Known rows, with every way that one mark hangs from another:
vovi[fosabu gakibu[pusas]]: 2.63	3.33	1.54	2.40	-0.07	-2.89	0.81	-2.46	-2.27	0.15	-0.74	-1.90	-1.66	-5.38	3.17	0.03	-0.41	-1.17	0.17	2.79	-2.50	1.25	-2.86	0.18	0.73	-7.18
gakibu[gara[dotuse[kimik]] pusas vovi[fosabu]]: 3.37	1.49	-0.72	1.91	2.32	-0.56	2.60	4.34	-2.26	0.36	0.20	-3.12	-2.19	1.09	2.66	0.65	2.04	-0.54	0.53	-1.41	-3.34	0.51	-2.54	4.60	-1.69	0.33
gara[dotuse[fetuv kimik] gakibu[vovi]]: 4.11	2.61	0.02	2.37	0.29	-1.16	1.11	3.17	-0.76	0.59	1.22	-1.50	1.64	8.16	2.89	-0.87	-0.82	-1.43	-0.08	1.09	-2.39	1.83	-3.95	1.48	-1.43	8.99
dotuse[kimik[lunet]]: 1.08	2.08	0.82	2.84	0.50	-1.54	-0.35	-0.58	-2.46	0.70	-0.15	-3.47	-1.28	2.26	1.48	-0.93	0.01	-1.42	0.04	2.12	-2.71	0.51	-5.18	0.74	-1.27	2.19
pusas[gakibu]: 1.13	3.43	0.71	2.76	0.61	-1.38	-0.56	-1.47	-3.15	0.76	-0.47	-1.51	0.22	0.37	1.45	-1.59	-2.33	-1.69	0.33	2.41	-1.32	2.02	-4.19	-0.64	-1.10	0.56
pusas[gakibu[gara[dotuse] vovi[fosabu]]]: 1.12	2.74	-1.10	0.74	2.14	-0.64	1.32	2.21	-2.15	1.81	-0.28	-0.89	-1.10	1.77	2.67	-0.64	-1.03	-0.54	-0.10	2.06	-3.63	1.29	-3.07	2.71	-1.15	1.92
fosabu[vovi[gakibu[gara]]]: 2.30	2.44	-0.65	2.27	2.11	-2.09	0.27	-0.89	-1.64	1.64	-0.05	-2.81	-0.33	-3.59	2.28	-1.04	0.92	-0.97	-0.21	1.63	-0.96	2.21	-0.97	1.65	-1.04	-5.35
kimik[dotuse[fetuv]]: 1.09	2.61	-0.45	2.40	-0.39	-2.63	0.38	1.53	-2.58	-1.62	0.47	-1.72	0.04	0.57	1.51	-1.17	1.45	-1.15	0.80	3.85	-0.70	0.69	-3.47	-0.05	-2.10	-1.42
fosabu[vovi[gakibu[pusas]]]: 3.87	2.10	0.22	3.09	1.75	-2.73	-0.29	-1.41	-2.70	0.07	-0.40	-3.74	-0.47	-3.31	2.68	-0.80	-0.55	-0.89	0.35	0.96	-0.16	2.76	-2.02	0.05	-0.26	-6.51
gara[dotuse gakibu[vovi[fosabu]]]: 3.04	3.99	0.96	1.34	0.99	-1.29	0.27	0.94	-2.16	2.87	-0.32	-0.27	0.80	2.49	3.47	-1.09	-4.33	-1.54	-0.20	3.39	-4.41	1.73	-4.92	1.01	-0.24	3.55
vovi[fosabu gakibu[gara[dotuse[fetuv]]]]: 2.72	3.49	-0.48	0.61	-0.08	-2.62	1.53	0.97	0.52	-0.34	0.24	0.94	-1.91	-0.91	3.75	0.04	2.04	-1.04	-0.08	4.11	-3.63	0.05	-0.32	2.42	-0.34	-1.40
pusas[gakibu[gara]]: 0.82	2.51	-0.31	2.16	2.13	-0.60	0.17	-0.09	-2.68	1.13	-0.24	-1.14	-0.35	-1.87	1.35	-1.41	0.97	-1.46	0.32	2.24	-2.29	1.81	-2.91	0.76	-1.52	-0.30
gakibu[gara pusas vovi[fosabu]]: 2.43	1.99	-1.25	2.17	2.82	-0.97	2.52	1.94	-2.61	1.18	-0.06	-2.86	-0.96	-3.54	1.49	0.49	2.68	-0.33	0.51	0.57	-2.90	1.68	-2.80	2.98	-0.95	-5.34
kimik[dotuse lunet]: -0.97	1.30	0.53	1.60	1.35	-1.76	-1.29	0.17	-4.13	0.56	-0.50	-2.56	-1.13	-1.24	1.76	-1.52	0.07	-1.04	0.43	4.94	-3.10	0.40	-6.40	-0.56	-1.46	-1.72
lunet[kimik[dotuse[fetuv]]]: 1.10	3.08	-0.41	1.91	-0.67	-2.17	0.50	2.94	-3.16	-2.62	0.73	-2.79	-0.06	2.29	0.27	-1.77	-0.20	-0.87	0.35	1.53	-0.42	0.86	-5.24	-1.80	-2.21	1.58
kimik[lunet]: 0.80	2.48	0.54	2.39	1.38	-1.66	-1.15	-1.25	-2.69	1.53	-0.49	-1.91	-0.47	-0.21	1.16	-1.29	-0.71	-1.42	0.28	3.59	-3.33	1.06	-5.38	-0.26	-0.80	-0.46
kimik[dotuse[fetuv] lunet]: -0.17	1.13	-0.91	1.33	0.52	-2.52	-0.60	1.37	-2.55	-1.23	0.15	-1.89	-1.08	1.44	1.78	-1.28	2.49	-0.64	0.41	5.98	-2.47	0.33	-5.17	-0.53	-1.47	-0.20
dotuse[kimik]: 2.29	3.49	1.14	3.69	-0.40	-1.66	0.74	-0.26	-2.55	0.48	0.21	-3.20	-0.27	1.28	1.16	-0.78	-1.18	-1.92	0.40	0.17	-1.13	0.77	-3.27	1.18	-1.94	1.07
lunet[kimik]: 2.13	4.36	1.28	2.80	0.38	-1.33	-0.02	0.44	-3.29	0.10	0.00	-2.69	0.41	0.53	-0.42	-1.85	-3.51	-1.64	0.29	-0.82	-1.29	1.53	-5.47	-1.29	-1.58	1.62
fosabu[vovi[gakibu[gara pusas]]]: 3.49	1.21	-0.81	2.43	3.37	-1.89	0.26	0.06	-2.31	0.48	-0.20	-3.24	-1.09	-5.65	2.50	-0.58	2.76	-0.69	0.43	0.58	-1.01	2.62	-0.75	1.44	-0.65	-7.57
pusas[gakibu[gara[dotuse] vovi]]: 1.31	1.99	-0.59	1.63	3.19	0.22	0.57	2.55	-2.59	1.86	0.12	-1.21	0.46	2.46	1.74	-1.12	-0.66	-0.93	0.32	0.15	-2.75	2.06	-3.68	2.47	-1.79	3.22
gakibu[vovi[fosabu]]: 1.94	4.19	-0.06	2.49	-0.04	-2.08	1.90	-0.46	-2.37	1.88	-0.04	-2.68	0.27	0.57	1.34	-0.23	-2.58	-0.80	-0.14	1.82	-2.12	1.48	-4.11	1.63	-0.82	-2.43
vovi[fosabu gakibu]: 1.61	4.71	1.61	2.13	-1.32	-3.09	0.84	-3.41	-1.64	1.26	-0.45	-1.54	-0.96	-3.37	3.15	-0.37	-2.09	-1.37	-0.53	3.84	-2.48	0.78	-2.78	0.31	0.45	-5.04

Rows:
0.74	3.82	-0.46	2.11	0.07	-1.75	1.47	-0.99	-2.70	1.71	-0.27	-2.73	-0.05	1.78	1.98	-0.75	-2.94	-0.54	-0.56	2.65	-1.95	2.05	-4.32	0.67	-0.46	-0.31
pusas[gakibu[vovi[fosabu]]]
4.46	1.62	1.38	2.88	2.40	-0.22	0.24	2.92	-2.92	1.07	0.25	-2.52	0.83	3.64	3.03	-0.76	-1.42	-1.65	0.54	-0.89	-3.20	2.29	-5.04	1.37	-1.16	5.56
gara[dotuse[kimik] gakibu[pusas vovi]]
1.87	3.25	0.97	1.19	-0.23	-1.85	1.62	0.42	-0.91	0.75	0.00	-1.39	-2.79	-0.90	4.11	0.11	0.43	-1.47	-0.39	1.62	-3.76	-0.55	-1.42	3.23	-0.70	-0.26
vovi[fosabu gakibu[gara[dotuse[kimik]]]]
0.42	2.82	-1.51	1.45	1.69	-0.84	2.03	0.47	-2.36	2.05	-0.04	-2.17	-0.49	-0.27	1.91	-0.46	0.31	-0.33	-0.49	2.65	-2.82	1.83	-3.11	2.07	-0.97	-1.23
pusas[gakibu[gara vovi[fosabu]]]
1.77	1.88	-0.60	2.73	-0.38	-2.23	0.41	0.67	-0.94	-0.85	0.51	-2.95	-1.22	4.79	1.48	-0.62	2.18	-0.95	0.01	2.94	-2.17	0.47	-3.88	0.66	-1.28	3.46
dotuse[fetuv kimik[lunet]]
1.22	2.33	-1.05	1.20	1.19	-0.43	2.15	3.03	-1.90	1.23	0.21	-2.56	-1.82	4.44	3.03	-0.23	-0.09	-0.61	-0.43	0.66	-3.08	0.71	-2.81	3.54	-1.63	4.74
pusas[gakibu[gara[dotuse[kimik]] vovi[fosabu]]]
3.08	1.99	0.91	1.36	1.00	-1.63	1.61	1.40	-1.43	-0.36	-0.34	-1.77	-3.44	-2.88	4.29	0.47	2.08	-1.20	0.28	0.66	-3.72	-0.19	-1.25	3.10	-0.40	-2.25
vovi[fosabu gakibu[gara[dotuse[kimik]] pusas]]
1.95	0.56	-0.54	0.93	2.56	-1.52	-0.59	1.44	-1.17	1.12	-0.12	-3.43	-2.60	1.66	3.80	-0.95	1.36	-0.70	-0.58	1.70	-3.20	0.78	-2.46	2.59	-1.07	1.34
fosabu[vovi[gakibu[gara[dotuse[kimik[lunet]]]]]]
2.28	2.36	0.52	1.76	1.54	-2.08	1.46	-1.14	-1.88	0.51	-0.55	-1.32	-2.30	-7.63	3.07	0.26	2.76	-0.97	0.22	2.39	-3.30	1.00	-1.51	1.55	0.26	-8.03
vovi[fosabu gakibu[gara pusas]]
3.29	1.82	-0.96	1.44	3.22	-0.68	1.81	3.48	-2.59	1.07	-0.31	-1.52	-1.46	-1.29	2.22	0.27	1.08	-0.53	0.91	0.08	-3.67	1.12	-2.60	3.71	-1.16	-2.30
gakibu[gara[dotuse] pusas vovi[fosabu]]
4.02	2.58	0.75	1.55	2.30	-1.09	0.26	1.76	-2.73	1.85	-0.51	-0.62	0.18	0.27	3.68	-0.58	-2.60	-1.24	0.43	2.40	-4.23	2.08	-4.90	0.86	0.09	1.67
gara[dotuse gakibu[pusas vovi[fosabu]]]
1.84	2.48	-2.56	0.61	1.21	-1.26	2.08	3.49	-0.55	0.11	0.49	-0.47	-0.81	4.40	2.66	-0.26	1.54	-0.14	-0.15	2.97	-3.14	1.25	-2.06	2.88	-1.19	3.18
pusas[gakibu[gara[dotuse[fetuv]] vovi[fosabu]]]
2.22	4.00	0.59	2.13	0.52	-1.59	0.98	-0.87	-2.31	3.15	-0.05	-1.58	1.32	0.34	2.67	-0.87	-2.93	-1.16	-0.57	3.85	-3.40	2.21	-4.75	0.38	-0.17	0.40
gara[gakibu[vovi[fosabu]]]
3.22	2.82	0.62	2.41	1.82	-1.38	0.85	0.05	-2.97	1.98	-0.44	-2.02	0.62	-1.60	2.84	-0.43	-1.05	-0.97	0.07	3.01	-3.45	2.69	-4.96	0.09	0.19	-1.57
gara[gakibu[pusas vovi[fosabu]]]
4.26	1.08	-0.49	1.67	3.75	-1.61	-0.32	1.70	-2.15	0.20	-0.41	-1.94	-1.55	-3.53	3.36	-0.76	1.30	-0.94	0.78	0.12	-1.73	2.02	-0.81	2.09	-0.93	-4.68
fosabu[vovi[gakibu[gara[dotuse] pusas]]]
2.22	1.42	-1.98	1.77	1.35	-0.38	2.15	4.46	-0.73	-0.52	1.29	-2.38	-0.23	7.18	2.13	-0.46	2.62	-0.50	0.05	-0.49	-1.73	1.52	-2.14	3.31	-2.31	7.25
pusas[gakibu[gara[dotuse[fetuv kimik]] vovi]]
1.35	3.18	-1.10	2.02	1.57	-1.26	2.53	0.99	-2.01	2.29	0.24	-2.26	-0.36	-1.60	1.27	0.00	0.91	-0.60	-0.10	1.58	-2.96	1.29	-2.81	3.07	-1.28	-3.41
gakibu[gara vovi[fosabu]]
4.37	0.97	-1.81	2.16	3.41	-0.54	1.77	4.95	-1.26	-0.77	0.79	-1.21	0.10	1.73	1.27	0.10	4.04	-0.54	1.33	-0.92	-2.44	1.86	-1.76	3.16	-1.82	0.27
gakibu[gara[dotuse[fetuv]] pusas vovi]
5.03	0.82	-1.82	1.62	2.90	-2.23	0.39	2.88	-0.57	-1.53	0.20	-1.27	-1.35	-0.90	3.53	-0.48	3.70	-0.57	0.80	1.10	-1.11	1.95	0.44	2.13	-0.95	-3.12
fosabu[vovi[gakibu[gara[dotuse[fetuv]] pusas]]]
3.54	1.15	-0.51	2.19	4.31	0.06	1.04	3.76	-2.92	1.08	0.07	-1.73	0.10	-0.90	1.36	-0.19	1.63	-0.95	1.31	-1.77	-3.04	1.81	-3.06	3.38	-1.89	-1.00
gakibu[gara[dotuse] pusas vovi]
2.20	2.89	1.34	1.58	1.72	-1.18	0.01	0.07	-1.56	1.35	-0.07	0.07	-0.64	-3.06	2.81	-0.74	0.11	-1.76	0.33	1.14	-3.33	0.81	-1.94	2.04	-0.93	-1.63
vovi[gakibu[gara[dotuse]]]
3.56	1.95	0.92	3.15	2.93	-0.64	0.09	0.40	-3.29	1.99	0.05	-2.20	2.04	-1.12	1.96	-0.95	-0.80	-1.35	0.47	0.81	-2.77	3.38	-5.56	-0.23	-0.49	-0.39
gara[gakibu[pusas vovi]]
2.89	2.92	-2.18	1.07	1.13	-1.58	2.58	3.85	-0.32	0.26	0.73	-0.51	-0.64	3.12	2.10	0.16	1.89	-0.43	0.22	2.06	-3.17	0.73	-1.50	3.72	-1.56	1.33
gakibu[gara[dotuse[fetuv]] vovi[fosabu]]
2.94	2.92	-0.22	2.79	1.29	-1.82	1.81	0.53	-3.06	0.89	-0.27	-3.25	-0.33	-1.54	1.48	0.24	-0.58	-0.51	0.46	0.72	-2.13	1.82	-3.73	1.63	-0.55	-4.47
gakibu[pusas vovi[fosabu]]
2.01	0.87	-1.32	1.26	1.72	-1.05	0.40	3.79	-0.38	-0.81	0.57	-1.23	-2.23	4.77	2.26	-0.51	4.15	-1.04	0.40	2.26	-3.90	-0.21	-2.68	2.81	-1.94	5.49
gakibu[gara[dotuse[fetuv kimik[lunet]]]]
4.05	1.64	-2.30	1.26	2.47	-1.38	2.60	4.80	-0.96	-0.59	0.45	-0.96	-1.30	1.18	2.32	0.59	3.63	-0.21	0.88	1.07	-3.19	1.02	-1.49	3.67	-1.14	-0.94
gakibu[gara[dotuse[fetuv]] pusas vovi[fosabu]]
2.34	1.83	-1.18	1.74	0.87	-0.85	0.94	3.61	-0.75	-1.40	0.69	-0.82	-1.42	5.24	2.53	-0.87	2.75	-1.31	0.45	1.20	-1.97	0.63	-1.28	2.29	-2.20	6.81
pusas[gakibu[gara[dotuse[fetuv kimik]]]]
3.24	1.63	1.23	1.87	2.91	-0.96	0.03	0.76	-2.15	0.16	-0.38	-0.46	-1.21	-4.82	2.98	-0.31	1.78	-1.56	1.00	0.05	-3.52	1.27	-1.95	1.93	-0.63	-3.63
vovi[gakibu[gara[dotuse] pusas]]
0.26	0.60	-0.25	1.01	2.68	-0.05	-0.85	2.16	-2.10	0.84	-0.34	-1.65	-2.65	3.45	2.80	-1.25	1.31	-1.22	0.05	2.21	-4.25	0.33	-4.46	1.80	-1.59	6.54
pusas[gakibu[gara[dotuse[kimik[lunet]]]]]
2.88	2.29	0.83	0.99	1.97	-1.72	0.83	0.48	-1.75	0.28	-0.77	-0.19	-2.73	-5.39	3.92	0.09	1.55	-1.26	0.62	1.98	-4.21	0.46	-1.57	2.40	0.13	-4.91
vovi[fosabu gakibu[gara[dotuse] pusas]]
3.84	2.11	-0.59	0.96	1.03	-2.35	1.48	1.60	-0.15	-1.49	0.00	0.44	-2.56	-2.98	4.00	0.45	3.89	-0.84	0.51	2.99	-3.60	0.45	-0.25	2.32	0.07	-3.56
vovi[fosabu gakibu[gara[dotuse[fetuv]] pusas]]
